What can hang from each mark:
z558: z803
z803: z511 z789 z952
z789: z742
z340: z742
z952: z94 z471
z742: z558
z471: z340 z558 z952

Every row comes from one small tree of marks. The marks that hang from a mark follow it in brackets, in the order of their numbers. Every link used is in the known rows. Which tree was each row made from?
Known rows:
z789{z742{z558{z803}}}: [-0.40  1.85 -0.55  0.22  0.53  4.51 -0.05 -0.41  2.70 -0.92  1.05  2.92
  1.49  2.27 -0.34 -0.54 -4.95  1.51 -0.37 -2.23 -2.30]
z558{z803{z511 z952}}: [ 0.54  2.61 -0.99  0.82 -0.14  5.16 -0.77 -0.36  3.57 -0.44  1.83 -1.33
  1.32 -2.18 -0.91  1.04 -3.39  2.75  0.66 -2.51  0.27]
z340{z742{z558}}: [-1.47  0.62 -0.33  0.46  1.12  3.04 -0.42 -0.95  2.90  1.07  0.73 -0.04
  1.66  1.44 -1.02  0.12 -2.89  1.87 -0.02 -0.09 -0.34]
z803{z952}: [ 0.23  1.92 -1.35  0.64 -0.28  2.54 -1.65 -0.50  2.59  0.62  1.23 -2.44
  1.11 -1.83 -0.40  0.34 -2.77  2.86  1.00 -1.09  0.23]
z803{z511 z952}: [ 0.25  1.04 -1.17  0.56 -0.42  4.33 -2.02 -0.59  3.23 -0.28  1.54 -2.43
  0.51 -1.64 -1.24  1.20 -2.40  2.75  1.53 -1.13  0.37]
z471{z558}: [-0.60  1.09 -1.00  0.35 -0.39  2.43 -1.67 -1.52  2.25  0.28  1.14 -0.15
  0.70 -0.49 -0.90 -0.31 -0.85  1.45  1.76 -1.34 -0.71]
z803{z511 z789{z742{z558}} z952{z94}}: [ 2.09 -0.82 -1.20 -0.08 -1.00  5.89 -3.14 -1.45  3.35 -0.81  2.12 -0.15
 -0.29  2.86 -1.57  1.86 -4.85  1.32 -0.65 -1.30  0.62]
z742{z558{z803{z511 z789 z952{z94}}}}: [ 2.03  1.67 -0.66  1.22 -0.04  6.52 -1.42 -1.34  3.29 -0.28  2.66 -0.06
  0.40  0.54 -1.05  2.01 -5.28  1.52 -0.79 -2.28  2.13]
z952{z94}: [ 0.00  2.07 -0.82  1.08  0.61  2.17 -1.80 -1.50  1.67  2.00  1.73  0.30
  1.05  0.27 -0.53  0.38 -3.21  1.45  0.03 -1.15  0.96]
z803{z511 z789 z952{z94 z471}}: [ 2.22  0.33 -1.09  1.68 -0.18  3.99 -3.53 -1.53  2.68  0.45  2.88 -2.14
 -0.48 -1.52 -1.28  3.14 -2.12  1.63 -0.75 -1.72  3.05]
z471{z340{z742} z558{z803} z952{z94}}: [-0.93  2.71 -0.81  0.63  0.67  1.19 -1.91 -3.61  5.24  1.84  2.17  0.77
  2.07  0.00 -1.33  1.23 -1.80  0.18 -0.39 -2.92  0.10]
z952{z94 z471{z340{z742} z558{z803}}}: [ 0.94  3.42  0.06  1.81  1.55  1.33 -2.21 -3.15  4.30  2.00  2.06  0.26
  1.30 -0.73 -1.10  1.89 -1.06  0.51 -1.51 -3.02  1.67]
z340{z742{z558{z803{z952{z471}}}}}: [ 0.11  2.91 -0.41  1.51  1.68  2.78 -0.94 -1.03  3.84  0.94  1.19 -1.51
  1.53 -0.33 -0.77  1.52 -3.58  2.95 -1.59 -2.43  1.13]
z471{z340}: [-0.05  1.75 -0.38  1.03  0.63  2.89 -1.05 -1.08  2.88  0.16  1.66 -0.26
  0.99 -2.15 -0.17  0.37 -1.83  1.20  1.45 -0.64 -0.88]
z803{z511 z789{z742}}: [ 0.56 -2.09 -1.09 -0.43 -1.21  5.94 -1.35 -0.21  2.73 -2.08  2.11  0.92
  0.53  0.14 -1.24  0.75 -1.91  0.64  0.32 -0.63 -1.54]
z340{z742{z558{z803{z952{z94}}}}}: [ 0.46  3.55 -0.60  0.98  1.31  2.93 -1.02 -1.65  3.86  2.24  1.29 -0.82
  2.07  1.47 -0.90  0.96 -5.55  2.46 -1.89 -2.12  1.82]
z471{z340{z742} z558 z952{z94}}: [-1.17  1.18 -1.06  0.31  0.31  0.38 -3.13 -4.00  4.88  1.98  1.89 -0.46
  1.25  0.54 -1.71  1.38 -0.89  0.25  0.49 -1.76  0.17]
z742{z558}: [-0.95  1.04 -0.44  0.85  0.86  3.66 -0.79 -0.94  1.81  0.23  1.01  0.81
  0.67  1.00 -0.50 -0.03 -3.48  1.83  1.20 -0.62 -0.61]
z471{z340 z558 z952}: [-1.36  0.78 -1.25  0.40 -0.29  1.56 -2.48 -2.78  3.95 -0.06  1.75  0.16
  0.47 -1.14 -1.00  0.71 -0.35  0.59  2.73 -1.91 -1.60]
z742{z558{z803}}: [-0.69  2.55 -0.24  1.21  1.11  4.41  0.45 -0.63  2.16 -0.04  1.32  1.92
  1.45  0.48 -0.14 -0.27 -4.41  1.83  0.30 -1.90 -0.60]

Write each row's tree:
[ 2.51  1.70 -1.73 -0.31 -1.72  3.75 -2.49 -1.83  3.52 -0.28  2.28 -0.05
  0.97  0.68 -0.84  0.63 -3.57  0.89 -1.44 -3.24  0.34]
z471{z558{z803{z789{z742} z952{z94}}}}
[ 0.66  2.44 -1.11  0.05  0.04  4.22 -0.95 -0.49  3.47 -0.72  0.93  0.54
  1.31  1.58 -0.40 -0.03 -5.55  2.55 -0.39 -2.70 -1.53]
z789{z742{z558{z803{z952}}}}
[ 0.45  1.65 -0.37  1.57  0.65  1.73 -2.84 -2.30  3.04  0.13  1.60 -0.40
 -0.19 -1.84 -0.77  1.37  0.45  0.91  1.54 -1.94  0.02]
z952{z471{z340 z558}}
[-1.56  1.97 -0.86  0.26  0.42  1.80 -0.99 -2.67  5.39  0.30  1.77  0.36
  2.19 -1.37 -1.21  0.69 -0.72  0.61  0.60 -2.62 -1.39]
z471{z340{z742} z558{z803} z952}
[ 0.84  0.21 -0.07  0.38 -0.38  5.91 -0.46 -1.72  5.03 -1.46  2.49 -0.11
  1.48 -2.21 -1.57  1.42 -0.10 -0.17 -0.01 -1.55 -0.25]
z471{z340{z742} z558{z803{z511 z789}}}
[ 1.07  2.59 -0.18  2.35  1.61  1.44 -2.95 -2.26  2.57  1.83  2.26  0.21
  0.17 -1.18 -0.36  2.05 -2.02  0.88 -0.23 -1.70  1.52]
z952{z94 z471{z340}}
[ 1.49  2.16 -0.85  0.37  0.18  5.38 -2.28 -1.40  3.95 -0.24  1.63  1.12
  0.70  3.14 -1.36  1.35 -6.36  2.10 -0.91 -3.04  0.30]
z789{z742{z558{z803{z511 z952{z94}}}}}
[ 0.66  0.44 -1.02 -0.08 -0.74  4.94  0.17  0.14  2.46 -1.55  2.16  1.90
  1.85 -0.69 -0.12 -0.25 -3.16  0.60 -1.05 -1.81 -1.85]
z558{z803{z789{z742}}}
[ 2.11  1.86 -1.06  1.05 -0.59  5.74 -1.50 -1.08  3.30 -0.06  2.98 -0.92
  1.02 -1.57 -0.91  1.87 -4.00  1.53 -0.86 -2.32  2.18]
z558{z803{z511 z789 z952{z94}}}
[ 2.66 -0.15 -1.34  0.32 -1.31  2.77 -3.88 -1.86  4.13 -1.56  2.09 -1.84
 -0.58 -1.61 -0.89  1.90 -0.19  0.75  0.23 -2.17 -0.60]
z803{z789{z742} z952{z471{z340 z558}}}
[ 1.23 -0.57 -0.78  0.35 -0.95  5.55 -1.79 -1.35  3.30 -2.35  2.44  1.77
  0.10 -0.15 -1.54  1.54 -0.56  0.27 -0.55 -3.17 -1.00]
z952{z471{z558{z803{z511 z789{z742}}}}}
[-0.33  2.85 -0.59  0.58  1.01  3.63 -0.01 -0.67  3.95  0.77  0.92 -1.29
  2.23  0.15 -0.70  0.39 -4.45  2.85 -1.00 -1.71  0.29]
z340{z742{z558{z803{z952}}}}
[ 1.52  3.01  0.06  2.20  1.09  3.73 -2.98 -3.11  3.90  0.45  2.62  1.13
 -0.12 -0.79 -1.43  2.58 -1.24  0.46  0.22 -3.64  1.59]
z952{z94 z471{z340 z558{z803{z511}}}}
[ 2.03  1.27 -1.35  0.69 -0.57  3.82 -1.52 -0.04  3.17 -1.36  2.31 -0.50
  1.02 -1.76 -0.21  1.30 -2.83  1.73 -1.85 -2.91 -0.34]
z558{z803{z789{z742} z952{z471}}}
[-0.61  1.56 -1.26  0.76  0.11  0.96 -3.62 -3.73  3.86  1.26  2.12  0.49
  0.33  0.20 -1.19  1.22 -1.41  0.17  1.67 -2.32 -0.05]
z471{z340 z558 z952{z94}}
[ 1.21  2.38 -0.36  1.94  0.97  1.06 -3.78 -3.28  2.93  1.57  2.03  0.04
 -0.37 -0.54 -0.90  1.91 -0.63  0.51  0.49 -2.33  1.52]
z952{z94 z471{z340 z558}}
[-1.82  1.01 -1.26  0.27 -0.62  4.08 -1.33 -2.18  3.94 -0.97  2.03  1.46
  0.98 -0.61 -1.67  0.82 -1.27  1.07  1.91 -3.27 -1.26]
z471{z558{z803{z511}} z952}
[ 1.05  1.61 -0.68  0.88  0.49  5.18 -2.11 -0.66  3.96 -1.42  1.47  0.54
  0.11  1.37 -1.27  1.93 -4.27  2.61 -0.53 -3.33 -0.25]
z789{z742{z558{z803{z511 z952{z471}}}}}
[ 1.11 -0.49 -1.27  0.36 -1.19  5.57 -1.66 -0.29  3.02 -1.30  2.26 -2.43
  0.36 -2.36 -1.14  1.51 -1.87  1.89  0.91 -0.72  0.62]
z803{z511 z789 z952}
[ 0.40 -2.39 -0.67 -0.32 -0.73  6.81 -1.30 -0.55  2.80 -2.40  1.85  1.93
  0.04  2.23 -1.36  0.84 -3.22  0.62  0.44 -0.59 -1.73]
z803{z511 z789{z742{z558}}}
